Each row was made from one small tree. The marks that hang from a mark follow it in brackets, in the order of their numbers. Every link used is in the known rows. Write each row's tree.
Known rows
K45(K434(K154 K859)):  .05  .24 -.20 -.29 -.18 -.19  .03 -.03  .16 -.09 -.18 -.05  .37  .14  .11  .21 -.14 -.27 -.30 -.15  .04  .40  .24 -.12 -.24  .17 -.07 -.08 -.40  .06 -.22  .08 -.07 -.03 -.24 -.12 -.22 -.30  .02  .16  .06 -.17  .43  .57
K154(K434(K45 K859(K604(K178)) K977)):  .11  .22 -.13 -.33  .02 -.33  .10  .25  .17 -.05 -.19 -.27  .28 -.08 -.05 -.01 -.02  .06 -.14 -.34  .00  .42  .16 -.21 -.20  .11  .17 -.15 -.48  .29 -.30  .02 -.21 -.23 -.12 -.14 -.22 -.37  .17 -.03  .08 -.50  .24  .52
K178(K604(K859(K434(K154)))):  .30  .16 -.29 -.40 -.17 -.17  .22  .12  .16 -.03 -.16 -.23  .34 -.06  .28  .06 -.31 -.17 -.23 -.16  .09  .35  .13 -.07 -.31  .07 -.06 -.08 -.44 -.09 -.32 -.06 -.11  .06 -.16 -.06 -.14 -.38 -.07  .17 -.02 -.06  .48  .41
K178(K604(K859(K434(K45 K154 K977)))):  .24  .22 -.25 -.39 -.01 -.23  .15  .30  .22 -.15 -.19 -.20  .42 -.12  .11  .20 -.32 -.25 -.40 -.35  .08  .42  .15 -.05 -.29  .12  .24 -.04 -.43  .19 -.49 -.12 -.19  .00 -.13 -.17 -.22 -.45  .01  .10  .06 -.25  .47  .54
K45(K434(K859 K977)):  .14  .26 -.19 -.22 -.13 -.19 -.01 -.01  .08 -.06 -.21 -.10  .34  .23 -.09  .26 -.13 -.18 -.18 -.09  .02  .42  .24 -.18 -.30  .31 -.05 -.19 -.45  .10 -.29  .14 -.15  .00 -.10 -.17 -.19 -.34 -.12 -.07  .02 -.30  .27  .54
K903(K154 K918): -.02  .08 -.25 -.24 -.19 -.09  .26  .15  .05  .00 -.05 -.13  .28  .23  .16  .26 -.10 -.06  .31 -.05  .28  .08  .01 -.26 -.34  .03 -.37 -.14 -.28 -.30 -.19  .16 -.13 -.03 -.04 -.07 -.05 -.09 -.15  .28  .02  .15  .41  .43
K903(K154(K434(K45 K859(K604) K977)) K918):  .08  .13 -.26 -.40 -.05 -.17  .25  .38  .07 -.06  .07 -.04  .47 -.13  .25  .10 -.15 -.17  .00 -.55  .16  .32  .02 -.23 -.34  .16  .06 -.11 -.47 -.05 -.49 -.05 -.20 -.19 -.27 -.24 -.27 -.36  .13  .17  .07 -.21  .57  .58
K178(K604(K859(K434(K45)))):  .33  .22 -.22 -.33 -.16 -.19  .22  .15  .11 -.02 -.21 -.34  .37 -.07  .08  .12 -.26  .00 -.04 -.26  .17  .31  .01  .02 -.28  .16  .05 -.08 -.54  .06 -.36 -.02 -.27  .00 -.17 -.14 -.13 -.52  .01  .05  .00 -.24  .38  .40
K903(K154(K434) K918): -.08  .06 -.20 -.21 -.26 -.13  .33  .09  .00  .06 -.05 -.06  .36  .21  .28  .29 -.13 -.01  .44 -.14  .23  .00 -.16 -.30 -.33  .12 -.37 -.08 -.32 -.39 -.33  .10  .01 -.04 -.25 -.07 -.15 -.15 -.18  .28 -.05  .12  .48  .47
K434(K154 K859(K604(K178))):  .14  .13 -.27 -.42 -.02 -.23  .11  .19  .29 -.07 -.09 -.28  .18 -.04  .09 -.17 -.01 -.04 -.32 -.19  .00  .47  .35 -.21 -.19 -.13  .00 -.10 -.38  .16  .00  .09 -.21 -.17  .00  .00 -.15 -.20  .16  .13  .14 -.20  .32  .47
K154(K434(K45 K859(K604) K977)):  .13  .15 -.08 -.37 -.14 -.21  .13  .30  .08 -.07 -.09 -.15  .35 -.03  .08  .06 -.22 -.07 -.20 -.39  .01  .51  .11 -.04 -.20  .21  .14 -.03 -.59  .18 -.33  .08 -.18 -.17 -.15 -.15 -.25 -.42  .09  .06  .04 -.45  .39  .50
K220(K604(K178 K859(K434))):  .41  .11 -.06 -.42 -.12 -.25  .09 -.01  .19 -.01 -.28 -.23  .22 -.18 -.08 -.10 -.06  .21 -.09 -.03  .05  .17  .17 -.29 -.40 -.01 -.20 -.25 -.49  .04 -.20  .16 -.38 -.14 -.22 -.04  .09 -.27 -.12 -.10  .00 -.28  .19  .40
K604(K178 K859(K434(K45 K154))):  .15  .23 -.15 -.31  .06 -.30  .03  .18  .36 -.14 -.18 -.14  .31 -.21  .00  .00  .00 -.02 -.32 -.30  .14  .35  .22 -.26 -.34 -.07  .16 -.11 -.39  .31 -.21 -.08 -.27 -.21 -.26 -.16 -.18 -.39  .11  .06  .15 -.24  .33  .57
K45(K434(K154 K859(K604) K977)):  .21  .22 -.26 -.53 -.14 -.21  .07  .13  .16 -.14 -.11 -.08  .40 -.04  .10  .07 -.17 -.36 -.47 -.24 -.02  .60  .34 -.13 -.26  .12  .03 -.11 -.43  .18 -.25  .05 -.23 -.05 -.15 -.07 -.24 -.33  .04  .03  .12 -.29  .45  .58
K903(K154(K434(K45 K859 K977))): -.02  .23 -.12 -.18 -.01 -.14  .08  .25  .17 -.09 -.06 -.06  .41  .12  .13  .29 -.21 -.22 -.03 -.37  .11  .25  .04 -.18 -.27  .31  .15 -.13 -.45  .09 -.49 -.03 -.10 -.13 -.20 -.26 -.24 -.33  .01  .11 -.01 -.25  .46  .63
K859(K434(K154)):  .09  .08 -.10 -.35 -.24 -.13  .12  .13  .20 -.13 -.15 -.08  .32  .10  .21  .07 -.28 -.14 -.31 -.12  .06  .39  .16 -.12 -.24  .10 -.26  .07 -.35  .00 -.12  .11 -.23 -.06 -.16  .00 -.21 -.24 -.18  .22  .06 -.11  .43  .47
K434(K859):  .08  .11 -.14 -.18 -.15 -.09  .09  .06  .08 -.03 -.12 -.18  .18  .22  .03  .04 -.14 -.03 -.02 -.02  .10  .32  .23 -.11 -.23  .15 -.15 -.08 -.45 -.02 -.10  .21 -.15 -.11  .01 -.11 -.09 -.22 -.05  .09 -.02 -.18  .33  .42
K45(K434(K154 K859 K977)):  .06  .28 -.20 -.29 -.08 -.21 -.02  .06  .17 -.14 -.19 -.02  .40  .15  .01  .28 -.14 -.35 -.40 -.15  .00  .46  .34 -.20 -.26  .21  .05 -.14 -.38  .15 -.34  .06 -.05 -.01 -.15 -.19 -.25 -.29 -.05  .06  .09 -.26  .39  .63
K903(K154(K434(K977)) K918): -.07  .07 -.20 -.23 -.15 -.12  .23  .14  .02  .02 -.10  .00  .37  .22  .21  .37 -.17 -.15  .32 -.14  .18  .03 -.08 -.37 -.35  .17 -.31 -.13 -.29 -.25 -.44  .05 -.02 -.02 -.18 -.14 -.12 -.11 -.21  .20 -.06  .02  .38  .51

Which tree is each row?
 .20  .27 -.28 -.50 -.09 -.30  .05  .05  .23 -.06 -.18 -.24  .32 -.08  .06 -.05  .04 -.12 -.35 -.22  .00  .49  .32 -.21 -.24 -.05 -.03 -.16 -.34  .20 -.10  .02 -.16 -.17 -.18 -.02 -.20 -.31  .17  .02  .16 -.22  .35  .58 -> K45(K434(K154 K859(K604(K178))))
-.01  .26 -.16 -.33 -.21 -.23  .03  .02  .13 -.10 -.26 -.07  .38  .26  .01  .37 -.19 -.27 -.26 -.10  .07  .39  .16 -.22 -.26  .16 -.13 -.08 -.27  .12 -.28  .14 -.09  .02 -.10 -.05 -.22 -.20 -.15  .16  .09 -.15  .34  .54 -> K45(K434(K154 K977))
 .15  .22 -.16 -.32  .01 -.21  .01  .27  .29 -.17 -.11  .02  .42 -.14  .05  .10 -.21 -.23 -.45 -.33  .14  .47  .26 -.17 -.36  .13  .21 -.05 -.48  .26 -.37 -.04 -.27 -.10 -.22 -.20 -.22 -.40  .04  .08  .10 -.32  .44  .59 -> K604(K859(K434(K45 K154 K977)))
 .19  .29 -.29 -.49  .02 -.35 -.01  .11  .26 -.09 -.19 -.18  .35 -.03 -.02  .03  .01 -.20 -.44 -.22 -.05  .54  .38 -.28 -.25  .01  .05 -.24 -.33  .28 -.22  .04 -.20 -.10 -.12 -.09 -.23 -.28  .13 -.02  .14 -.28  .31  .61 -> K45(K434(K154 K859(K604(K178)) K977))
 .31  .11 -.12 -.47 -.17 -.26  .16  .10  .14  .01 -.21 -.37  .21 -.05  .00 -.18 -.05  .16 -.10 -.08  .02  .44  .13 -.17 -.25 -.03 -.33 -.09 -.40  .11 -.01  .18 -.44 -.10 -.05  .06 -.05 -.24 -.10 -.02  .09 -.24  .19  .36 -> K859(K434 K604(K178))
 .24  .13 -.21 -.35 -.05 -.22  .14  .11  .15  .01 -.13 -.39  .16  .06 -.01 -.17  .05  .12 -.08 -.08  .04  .42  .27 -.20 -.23 -.07 -.12 -.16 -.40  .13  .03  .15 -.24 -.19  .07 -.03 -.05 -.24  .09  .01  .06 -.25  .24  .40 -> K434(K859(K604(K178)))
 .14  .10 -.13 -.35 -.13 -.16  .15  .17  .05  .02 -.10 -.11  .30  .00  .15 -.04 -.23 -.08 -.11 -.22 -.03  .42  .15 -.10 -.24  .21 -.10 -.10 -.56  .03 -.26  .10 -.09 -.07 -.10 -.08 -.16 -.29 -.04 -.01 -.02 -.36  .39  .46 -> K154(K434(K859(K604) K977))
-.02  .20 -.12 -.26 -.08 -.15  .07  .23  .24 -.19 -.09 -.10  .31  .12  .11  .12 -.18 -.17 -.35 -.25  .14  .42  .27 -.04 -.19  .11  .16  .02 -.45  .17 -.20  .09 -.15 -.21 -.08 -.16 -.25 -.31  .14  .28  .13 -.25  .48  .58 -> K434(K45 K154 K859)
 .14  .17 -.03 -.30 -.13 -.19  .05  .22  .12 -.13 -.23 -.12  .36  .08 -.06  .21 -.27 -.03 -.22 -.23  .11  .41  .09 -.10 -.26  .23 -.03 -.01 -.42  .19 -.29  .12 -.41 -.09 -.03 -.13 -.21 -.32 -.15  .09  .09 -.40  .29  .49 -> K859(K434(K45 K977))
 .24  .27 -.16 -.20  .16 -.33 -.03  .19  .23 -.08 -.22 -.18  .27 -.13 -.23  .04  .05  .05 -.18 -.24  .11  .35  .20 -.29 -.39  .09  .17 -.22 -.42  .34 -.29 -.01 -.34 -.15 -.11 -.23 -.09 -.36  .02 -.15  .05 -.42  .19  .52 -> K604(K178 K859(K434(K45 K977)))
 .13  .27 -.20 -.29  .18 -.35 -.07  .26  .35 -.18 -.20 -.11  .36 -.20 -.07  .08 -.04 -.08 -.40 -.32  .07  .40  .29 -.35 -.37 -.02  .25 -.15 -.38  .38 -.35 -.11 -.26 -.15 -.15 -.21 -.19 -.34  .09  .02  .13 -.36  .30  .60 -> K604(K178 K859(K434(K45 K154 K977)))
 .11  .21 -.20 -.40  .02 -.28  .11  .29  .30 -.15 -.07 -.29  .26 -.12  .03 -.10  .00 -.03 -.43 -.32  .10  .49  .31 -.16 -.16 -.11  .20 -.02 -.41  .32 -.08  .04 -.26 -.30 -.04 -.05 -.23 -.32  .31  .19  .22 -.30  .37  .53 -> K434(K45 K154 K859(K604(K178)))
 .07  .18 -.04 -.35 -.08 -.23  .02  .29  .25 -.24 -.19 -.05  .39  .06  .03  .18 -.27 -.20 -.48 -.28  .08  .47  .18 -.14 -.21  .18  .05  .06 -.37  .24 -.31  .04 -.31 -.10 -.09 -.11 -.28 -.32 -.11  .24  .19 -.32  .39  .56 -> K859(K434(K45 K154 K977))
 .18  .22 -.20 -.39 -.04 -.28  .13  .24  .18 -.05 -.13 -.38  .20 -.04 -.09 -.09  .05  .13 -.17 -.26  .08  .47  .24 -.11 -.20 -.06  .08 -.10 -.47  .27 -.05  .14 -.32 -.26  .04 -.10 -.13 -.36  .22  .04  .12 -.36  .27  .45 -> K434(K45 K859(K604(K178)))
-.05  .16 -.23 -.17 -.09 -.13  .24  .24  .12 -.06  .05 -.06  .46  .04  .23  .23 -.12 -.10  .22 -.38  .23  .14 -.10 -.22 -.30  .22 -.02 -.08 -.46 -.19 -.47 -.04 -.07 -.19 -.33 -.26 -.22 -.31  .09  .23  .00 -.14  .56  .62 -> K903(K154(K434(K45 K859)) K918)
 .34  .24 -.22 -.32 -.04 -.21  .17  .21  .09 -.05 -.24 -.28  .37 -.03  .02  .19 -.29 -.11 -.14 -.31  .11  .36  .08 -.03 -.31  .20  .14 -.14 -.53  .15 -.49 -.01 -.25  .02 -.09 -.19 -.13 -.48 -.05  .01 -.01 -.30  .35  .44 -> K178(K604(K859(K434(K45 K977))))
-.01  .15 -.20 -.25 -.01 -.13  .01  .22  .21 -.15 -.10 -.03  .25  .16  .05  .14 -.22 -.26 -.38 -.12  .03  .46  .40 -.20 -.22  .14  .07 -.08 -.37  .13 -.26  .09 -.07 -.06  .04 -.15 -.19 -.17 -.03  .19  .08 -.22  .42  .52 -> K434(K154 K859 K977)
 .07  .13 -.06 -.38 -.15 -.19  .10  .25  .24 -.19 -.16 -.09  .38  .03  .13  .13 -.26 -.11 -.37 -.25  .12  .45  .11 -.05 -.20  .11 -.02  .10 -.37  .15 -.22  .04 -.33 -.16 -.19 -.04 -.30 -.34 -.05  .29  .17 -.24  .43  .53 -> K859(K434(K45 K154))
 .40  .07 -.01 -.45 -.27 -.15  .11  .05  .15  .01 -.20 -.14  .31 -.16  .05 -.05 -.22  .09 -.14 -.06  .11  .22  .12 -.14 -.39  .11 -.26 -.15 -.62 -.07 -.25  .18 -.37 -.10 -.29 -.06  .08 -.28 -.22 -.01 -.06 -.22  .37  .36 -> K220(K604(K859(K434)))
 .22  .12 -.12 -.57 -.10 -.28  .16  .19  .24 -.08 -.17 -.28  .25 -.10  .12 -.17 -.06  .00 -.36 -.16  .01  .47  .24 -.19 -.22 -.11 -.21 -.05 -.28  .13 -.01  .10 -.38 -.12 -.12  .09 -.15 -.23 -.05  .11  .18 -.19  .33  .47 -> K859(K434(K154) K604(K178))
-.01  .23 -.08 -.12 -.08 -.21  .08  .20  .14 -.08 -.17 -.07  .37  .14  .02  .23 -.20 -.08 -.07 -.28  .02  .34  .10 -.10 -.24  .33  .13 -.03 -.52  .14 -.41  .07 -.08 -.11 -.13 -.26 -.26 -.33 -.01  .08 -.02 -.44  .36  .56 -> K154(K434(K45 K859 K977))
 .18  .13 -.19 -.31 -.11 -.22  .18  .08  .09  .06 -.14 -.28  .21 -.03  .09 -.16  .00  .14  .04 -.20 -.01  .33  .12 -.22 -.19  .04 -.14 -.13 -.50  .07 -.09  .09 -.10 -.17 -.16 -.03 -.13 -.30  .05 -.06 -.03 -.28  .29  .44 -> K154(K434(K859(K604(K178))))
 .26  .16 -.22 -.34  .06 -.27  .03  .18  .15 -.01 -.18 -.31  .15  .05 -.09 -.10  .01  .03 -.19 -.13 -.01  .45  .37 -.23 -.24  .00 -.02 -.23 -.40  .21 -.10  .15 -.26 -.10  .13 -.09 -.06 -.19  .08 -.08  .07 -.34  .17  .43 -> K434(K859(K604(K178)) K977)
 .30  .11 -.05 -.49 -.19 -.22  .13  .32  .14 -.15 -.15 -.23  .35 -.07 -.01  .01 -.25 -.05 -.34 -.29  .09  .57  .06 -.06 -.23  .17 -.06  .04 -.49  .22 -.22  .12 -.55 -.11 -.05 -.04 -.19 -.41 -.09  .05  .12 -.41  .34  .45 -> K859(K434(K45 K977) K604)
 .20  .12 -.03 -.59 -.26 -.20  .18  .35  .20 -.16 -.08 -.18  .41 -.13  .21 -.05 -.26 -.11 -.46 -.34  .10  .56  .10  .01 -.19  .03 -.08  .14 -.45  .18 -.13  .04 -.45 -.17 -.18  .06 -.24 -.42  .03  .28  .23 -.26  .52  .49 -> K859(K434(K45 K154) K604)
 .23  .21 -.15 -.20  .04 -.29  .07  .10  .22 -.06 -.22 -.26  .27 -.12 -.13 -.02  .04  .14 -.05 -.22  .15  .30  .13 -.21 -.39  .04  .07 -.16 -.48  .25 -.20  .00 -.34 -.18 -.18 -.21 -.12 -.41  .04 -.05  .04 -.34  .21  .47 -> K604(K178 K859(K434(K45)))
 .19  .12 -.07 -.58 -.15 -.26  .11  .40  .22 -.21 -.11 -.14  .41 -.14  .13  .03 -.28 -.20 -.56 -.34  .06  .60  .21 -.07 -.22  .08  .02  .10 -.40  .26 -.25  .06 -.47 -.14 -.10 -.01 -.28 -.35  .01  .20  .22 -.33  .44  .56 -> K859(K434(K45 K154 K977) K604)
 .30  .19 -.03 -.51 -.06 -.32  .07  .18  .34 -.15 -.23 -.15  .34 -.30 -.02 -.01 -.10  .07 -.45 -.26  .10  .28  .20 -.25 -.35 -.06  .12 -.08 -.49  .23 -.27  .03 -.38 -.28 -.37 -.10 -.08 -.32  .08  .11  .11 -.30  .37  .53 -> K220(K604(K178 K859(K434(K45 K154))))
 .34  .11 -.13 -.48 -.06 -.32  .10  .17  .15 -.08 -.24 -.29  .19 -.06 -.08 -.10 -.06  .09 -.25 -.11 -.05  .50  .19 -.24 -.25  .02 -.24 -.13 -.35  .19 -.10  .14 -.43 -.04  .03  .01 -.08 -.24 -.16 -.06  .09 -.34  .16  .41 -> K859(K434(K977) K604(K178))
